Each row comes from the steps of one path. Every step used is in the known rows, and no mark comes twice. Write the path behind each row, first mark first.
Known rows:
M -> B -> T -> W -> D -> G: [ -3   0  -8 -11 -15  14  -2   9  17  -4  -3   0  -7   8  -5 -12   0   1
   3  -4  26 -17  15]
R -> H -> G -> S -> W -> D: [ -4   3  -7 -14   3   3  14  15   7 -10  -5 -15   2   7  -7 -10  -2  -1
  17  10  14   5  24]
M -> G -> S: [ -9  -1 -15  -7   7   0  -9  -4   4  -6   2 -12 -11  -3  -3   0   2   9
   0  -2   3   4  13]
B -> M -> G: [-10  -6 -15  -4   2   5  -6 -11   1  -4   5  -6  -5   0  -1  -2  -2  -2
   1  -4   1   7  18]
M -> B: [ -1   1  -3   1   2  -1  -7  -9   2  -4   5   1 -10  -1   2   1   0   3
  -1   0   4   2   0]
D -> G -> S -> W: [  1   3   2 -11  13   2   6   7  16  -5 -10  -5  -4   5 -10  -4  -8   3
   6   1   3  -2   8]
G -> S -> W -> M: [  4   2  -1 -12   2   0   8   8  13  -3  -9 -17   1   6  -8   2  -3   4
   9   4   9   0  21]
M -> B -> T -> G: [-13   1 -11  -4   1   6 -25 -17   3 -14   4   1 -15  -2   3  -4   4  15
  -5   3  16   4  14]
G -> S -> W -> D -> B -> U: [  5  -1   6  -9   5  10   6  -2  11   1  -7 -15  -4   4  -7  13  -7  16
   8   3   9  -3  10]
T -> W -> M: [  1   1   0 -10 -17   1   5  16   9  11  -9  -4   5   7  -5   2   3   0
   9   1  15 -10   8]
R -> H -> G -> S -> W -> M: [ -1   6  -8 -15   2   0   5  16  14 -16  -6 -13   3   6  -7  -3   1  -2
  18  17  16   5  22]
G -> S -> W: [ 3  1  3 -8 11  0  8  2  5  2 -8 -9 -2  6 -9 -1 -2  7  3  0  1  5 14]
T -> G -> S -> W: [-11   2   0 -12  13  -1  -3  -4   5   2 -11 -11  -7   3  -7  -1  -3  17
   5   5   7  10  16]
W -> D: [ -2  -3  -2  -2  -8   3   9   6   1   2   1 -11   3   1   1  -4  -3  -3
   4  -2   7  -5   8]
H -> G -> S: [ -5   6 -11  -3  14   6  -4   0   9  -2  -3  -3   0   0   5  -5   3  12
  -2  11   2  11  11]
G -> S -> W -> M -> B -> T: [  4   2  -9 -12   0   7  -6  -2  17 -17  -1 -15  -7   8  -7  -1   1   8
   2   3  19  -1  33]
G -> S -> W -> D -> B -> T: [  6  -3  -1  -4  -3  12   7  -2  17  -5  -6 -14  -5  11  -6  -4  -4  10
   3  -1  18  -1  28]
R -> H -> G -> S: [ -6   8 -13  -5   7   1  -2   9   5  -9   2  -3  -2   1  -2  -7   5   5
   7  14   7  10   7]
H -> G: [-3  2 -5 -2  7  4 -5 -1  5 -7 -2  5  3 -2  7 -4  1  3  0  9  2  5  5]
M -> G -> S -> W -> D: [ -7  -6  -8 -17   3   2   7   3   7  -6  -5 -24  -7   3  -9  -4  -6   3
   9  -5  10   0  29]
G -> S: [-1  4 -6 -1  6  2  1  1  3  4 -1 -9 -4  2 -3 -1  2 10 -1  2  0  6  6]
D -> B -> M: [  2  -2  -2  10  -1   7   0 -14   9   6   1   2  -5   7   2   3  -5   3
   2   0   2   9   5]
D -> B -> T -> W -> M -> G: [ -1  -5 -11 -10 -22   8 -16   0  20  -6  -5  -2  -8   7  -4   3   6   5
   5  -1  28 -13  22]
S -> G: [-14  -5   3  -3   6  -2  -4  -5   1  -8  -2  -1  -2  -2   1   0  -7   1
   6  -3   1   5   0]
B -> T: [  1  -1  -5  -1  -3   8  -6  -2   2 -10   3   0   2   2  -1  -5   5   2
  -6   0   7  -3  13]
H -> G -> S -> W: [  0   4  -2 -11  18   4   4   1  11  -5 -10  -4   2   5  -1  -5  -1  10
   3  10   3  11  19]
B -> T -> G: [-12   0  -7  -6  -1   6 -18  -8   1  -9  -1   0  -4   0   0  -5   4  12
  -4   4  12   2  14]
T -> W: [-1  0  3 -7 -7  1  4  9  2 15 -9  4  2  7 -5 -1  4  4  3 -2  6 -4  2]
H -> G -> S -> W -> D: [ -2   1  -5 -12  10   7  13   6  12  -3  -9 -15   4   5   0  -8  -4   6
   8   8   9   6  27]

Which path is each row?
[ -2  -2  -4 -13 -17  14   6  18  15   1  -7  -2   4   9  -8 -13   0  -2
   4  -3  22 -19  15] : B -> T -> W -> D -> G
[ -5  -3  -6 -15  12  -1  -2  -4   6  -8  -6 -13  -9   2 -10   0  -2   6
   4  -3   3   4  22] : M -> G -> S -> W
[  3   4  -1 -14   3   2   6  13  24  -9 -10 -13  -1   5 -10   0  -8  -1
  12   5  12  -8  14] : D -> G -> S -> W -> M
[-12  -3 -21  -5   9   7  -5 -10   5  -1   4 -15  -9   2  -4  -3  -1   8
   0  -3   1  12  24] : B -> M -> G -> S
[ -9  -8 -14 -14   4   9  12  -3   7  -2  -2 -27  -5   7  -9  -6  -8   2
   9  -6   9   7  40] : B -> M -> G -> S -> W -> D
[  1  -2   0 -10   3   4  17   8   6   3  -7 -20   1   7  -8  -4  -6   4
   8  -2   8   1  22] : G -> S -> W -> D
[-13  -1  -2 -14   4   2   6   2   5   4 -11 -21  -5   4  -6  -5  -7  13
  10   2  14   5  23] : T -> G -> S -> W -> D
[  0   6 -10 -13  10   4  -4  -2  20 -14  -5 -10  -6   4   2   0  -2   9
   8  13  15   7  25] : H -> G -> S -> W -> M -> B
[ -7  -4  -9 -17 -17   0  -5  11   9   2  -7  -8  -2   2  -5   3   4  -1
  10  -2  17 -11  15] : T -> W -> M -> G
[ -2   5  -4 -12  12   0   5  10   7 -11  -6  -5   0   6  -8  -7   1   2
  12  13   7  10  16] : R -> H -> G -> S -> W
[ -8  -5 -12 -12  13   6   2  -9   7  -3  -3 -16  -7   7 -11  -2  -5   6
   5  -4   1  12  32] : B -> M -> G -> S -> W
[-10   4  -7 -14   5  -1 -10  -6  15  -7  -7 -17 -15   2  -4   3  -4  16
  10   7  19   7  22] : T -> G -> S -> W -> M -> B
[ -3  -6  -9  -4  10   6  -2 -17  15  -1  -4 -10 -14   8  -7   3  -8   9
   6  -3   5  13  26] : D -> B -> M -> G -> S -> W
[  1  -2   6 -12  -2   4  14  11  14  -7  -9  -7   2   4  -7  -6 -13 -11
  12  -3  10 -13   9] : S -> W -> D -> G
[  3  -4  -2   0   1  11  18  -6  15   9  -6 -18  -4  14  -5  -2 -11   7
  10  -2  10   9  26] : G -> S -> W -> D -> B -> M
[ -3 -12  -5  -5  -5   8   7 -12  13  -4  -3 -12  -8   8  -4   0 -13  -4
  12  -7  12   2  27] : S -> W -> D -> B -> M -> G
[-11   2  -8 -12  11   7 -18 -15   9 -12  -4  -9 -17   5  -6  -5   1  22
  -2   4  17  10  29] : M -> B -> T -> G -> S -> W
[  3  -3   1   6 -11   3   5  -1  10   3  -1  -6  -4   2   5   1  -6   0
   6  -1  11  -4   0] : W -> D -> B
[  1   4  -6 -14   8   4   4   7  18  -9 -10 -12   5   5   0  -1  -2   6
   9  13  11   5  25] : H -> G -> S -> W -> M
[  3   4  -4 -10   3   0   1   0  15  -8  -4 -16  -9   5  -5   4  -3   6
   8   3  13   2  21] : G -> S -> W -> M -> B
[ -9  -6 -19   1  -3  11   1 -12  14   1   4 -20 -14   5   1  -1  -6   9
   6  -4  12   8  24] : W -> D -> B -> M -> G -> S
[ -5   4  -7  -4   1  -1  -3   7   2 -13   2   5   1   0   1  -6   3  -5
   9  12   6   4   1] : R -> H -> G
[ -5   3  -5 -12  -7   7  13  21  16  14 -11 -11  -1   8  -9 -10  -3   6
   9  -1  16 -11   8] : T -> W -> D -> G -> S
[  1  -1  -2  -8 -10   9  -2   7   3   6  -6   4   4   9  -7  -6   9   6
  -3  -2  12  -6  14] : B -> T -> W
[ -2  -6  -4 -17  -5  -3  -3   1  10 -16  -5 -12  -2   0  -6   5  -5  -7
  12  -2  11  -7  22] : S -> W -> M -> G
[ -8   1  -8 -18   0   7 -10   0  13 -12  -9 -18  -3   6  -8  -2   1  15
   5   8  22   2  36] : B -> T -> G -> S -> W -> M
[  1   1  -8   0  -1   7 -14 -10   4 -15   8   2  -9   2   1  -4   4   5
  -7  -1  10  -1  13] : M -> B -> T
[ -2  -2  -8  -9 -17  12   0   4   7   3  -1  -5  -4   9  -4  -8   5   5
   1  -5  24 -10  21] : M -> B -> T -> W -> D
[-13   5 -20  -8  -3   8 -24  -9  14 -15   3 -15 -15   0   1  -1   5  20
  -1   9  25   4  26] : W -> M -> B -> T -> G -> S
[ -8  -1 -15 -18 -10   1  -4  12  13   5  -8 -16  -6   4  -8   2   6   9
   9   0  18  -5  21] : T -> W -> M -> G -> S
[-10   2  -3 -16   3  -1  -3   2  12  -2 -12 -19  -5   3  -6   3  -3  13
  11   8  15   5  22] : T -> G -> S -> W -> M
[-10   0  -4 -14  10   7 -10  -6   6  -7  -9 -10  -6   6  -9  -5   2  19
  -1   5  13   7  29] : B -> T -> G -> S -> W
[  6  -2   2   0 -13  10  -6  -1  12   8  -8  10  -4  11  -4  -1   6  10
  -1  -1  16  -6   7] : D -> B -> T -> W
[  6  -1   5 -11  -5  -1   7   7   9  -6  -8  -9   5   5  -5   4  -5  -7
  10   2   9  -6  15] : S -> W -> M
[  6  -1  -4 -11  -6   6  -7  -3  14 -21   0  -7  -4   6  -5   0   0  -2
   3   2  19  -6  28] : S -> W -> M -> B -> T
[ -8   0 -18 -11  -3   0  -9   3  11 -10   1 -20  -8  -3  -2   3   1   5
   5   1  12  -1  19] : W -> M -> G -> S
[-12   2 -15  -8  -9   6 -25 -10  11 -18   3  -7 -12  -2   3   0   3  11
   0   7  25  -2  20] : W -> M -> B -> T -> G
